Each row was made from one walk, in order. Every step used is in the known rows, and no mark comes twice. Write each row's walk.
In the rows, 128 means zero.
Known rows:
relifi/veke/gegurot: [136 112 119 138 142 113 126 115 137 148 127 175 103 118 162 114 160 157
 199  92  49 156]
buvim/sepu/vogav/relifi: [171 168 117 142 156  85 121 100 102 164 134 226  73 108  71 180  77 166
  83 118 118 181]
gegurot/veke/sepu/vogav/relifi/nusaz: [149 130 119  80 147  83 150  71 113 140  95 197 102  82 101 166 126 136
 100 135 156 169]
nusaz/redut: [134 113 112 110 130 137 130 159 139  94 134 132 137  94 114 120 130 145
 114 103 117 143]
buvim/sepu/veke: [144 151 110 154 153 103 126 124 141 139 120 192  78 123 109 158 153 167
 139 105  77 184]
buvim/relifi/vogav: [138 129 133 153 158  88 122 117 139 143 140 161 111 132  58 148  97 153
 103 116 129 174]
sepu/vogav/relifi: [156 140 115 126 159  96 131  99  97 167 133 201  96 119  86 150  91 144
  88 118 130 158]
sepu/vogav/relifi/veke: [171 140 103 136 163  90 123  82  87 179 137 215  79 121  96 148 102 150
 104 100 103 165]
redut/nusaz/sepu: [117 114 135 163 108 155 100 129 133 144 155 179 155 112 128 106 118 113
 117 116  87 167]
sepu/vogav: [138 131 125 139 157 111 124 117 112 140 129 181  96 115  97 136  94 151
 115 120 125 145]
redut/nusaz/sepu/veke/relifi: [127 116 109 159 116 131  88 101 128 156 127 201 146 118 117 117 160 116
 119  90  79 192]
redut/nusaz/sepu/vogav/relifi/veke/gegurot: [158 135 110 171 122 118  86  82  89 188 161 229 130 101 134 128 109 128
 125  83  41 185]
gegurot/veke: [125 101 138 109 130 125 144 119 139 111 112 171 112  90 146 116 150 142
 168 125 100 153]
redut/nusaz: [131 109 122 136 122 144 123 125 148 121 133 152 150 101 129 117 118 125
 121 113  98 154]
vogav/sepu: [123 128 143 139 140 105 145 119 123 147 143 183 120 122  93 133 125 143
  96 128 105 159]
gegurot/veke/relifi/vogav: [134 107 128  97 134  96 118  72 127 117 110 214 114  98  90 138 137 134
 144 108 126 167]
nusaz/sepu: [103 119 146 160 127 139 112 139 126 153 150 186 122 137 122 107 129 128
 131 129 107 159]
veke/gegurot: [118 113 134 127 137 123 137 136 149 132 121 157 125 114 154 116 147 150
 184 113  77 147]
relifi/veke/sepu/vogav: [153 119  96 138 154  82 110  73 107 158 114 209  66 113 120 156 130 154
 115 107 110 158]
veke/relifi: [128 106 126 109 140 111 121 110 142 136  98 180 121 121  95 125 140 140
 127 115 147 157]
relifi/nusaz/sepu/veke/gegurot: [ 98 143 140 140 145 133 136 139 145 154 133 155 144 140 123 108 168 127
 168 114  91 172]
redut/nusaz/sepu/veke: [122 121 114 173 119 145 100 119 128 151 148 183 144 121 135 111 153 117
 127  97  59 182]
veke/sepu/vogav/relifi/nusaz: [145 143 110  98 158  80 142  82 113 162 107 187 104 114  73 174 103 135
  60 137 177 162]
redut/nusaz/sepu/vogav: [133 128 128 172 120 139  90 112 107 152 156 200 138 103 111 120  87 121
  98 111  93 167]

Which walk is each row?
[117 144 146 117 140 130 147 126 127 172 147 171 146 143  82 120 119 113
  96 137 149 171]  vogav/relifi/nusaz/sepu
[142 109 117 108 138  87 127  79 113 125  94 204  82  75 132 157 134 149
 125 127 124 158]  gegurot/veke/sepu/vogav
[154 131  99 116 152  73 125  76 101 168 111 211  84 112  95 177 111 144
  66 127 147 163]  veke/sepu/vogav/relifi
[160 135 109 171 125 123  86  83  85 184 165 229 123 109 110 129  96 121
  91  92  72 185]  redut/nusaz/sepu/vogav/relifi/veke
[128 143 124 116 156  87 148  96 131 157 110 183 131 130  58 143 165 136
  94 110 125 184]  vogav/sepu/veke/relifi/nusaz
[119 135 139 169 140 123 101 123  99 163 153 209 103 128 101 122  96 136
 111 124 114 159]  nusaz/sepu/vogav
[139 106 101 129 141  96 121  89 133 149 112 188  83 122 137 142 159 149
 133 111 104 159]  relifi/veke/sepu
[183 167 106 149 156  75 113  83  96 179 135 240  65 102 102 178 100 177
 132  92  63 187]  buvim/sepu/vogav/relifi/veke/gegurot
[121 151 130 126 145 117 145 119 127 182 138 177 142 143 110 125 163 122
 138 111  94 185]  vogav/relifi/nusaz/sepu/veke/gegurot
[147 154 127 107 168 104 151 107 110 161 131 173 118 121  62 147  83 135
  82 129 162 157]  sepu/vogav/relifi/nusaz
[137 118 135 104 132  80 124  60 112 130 123 234 117  96  70 150 133 134
 115 111 115 178]  gegurot/veke/relifi/vogav/sepu
[137 130 114 134 149  80 131  88 119 162 113 207 110 128  79 145 171 144
 100  99  95 185]  vogav/sepu/veke/relifi
[124 141 138 144 148  92 131  93 114 146 172 207 119 138  56 150  98 133
  83 119 108 161]  relifi/vogav/sepu
[136 120 109 127 150  86 119  92 116 144 106 194  83 109 105 164 113 149
  90 130 146 150]  veke/sepu/vogav
[123 122 109 139 151 110 136 125 145 143 112 163 110 126 158 124 190 153
 191  92  47 166]  sepu/veke/gegurot
[151 145 104 138 151  88 112 102 139 145  98 212  82 121  89 165 160 166
 131  97 100 194]  buvim/sepu/veke/relifi
[118 140 145 119 148 116 113 109 121 156 116 193 136 125  53 126 105 126
  99 126 179 166]  veke/relifi/nusaz/sepu/vogav
[145 146 124 170 162  56 127  94 124 168 143 188 111 129  65 162 136 162
 114  91  62 199]  buvim/relifi/vogav/sepu/veke/gegurot
[134 128  98 128 159  87 111  78 128 144 115 206 104 144  73 149 161 137
 126  87 111 178]  sepu/veke/relifi/vogav
[138 142 110 103 148  94 144 112 127 130 115 168 147 106  53 145 166 140
  78  94 124 183]  vogav/sepu/veke/relifi/nusaz/redut
[157 118  94 117 142  83 131  73 116 177 118 206  87 126 122 155 153 141
 104 110 109 173]  vogav/relifi/veke/sepu
[128 131 151 125 160 112 155 150 166 136 110 107 138 121  68 125 113 151
 112 136 164 169]  buvim/relifi/nusaz
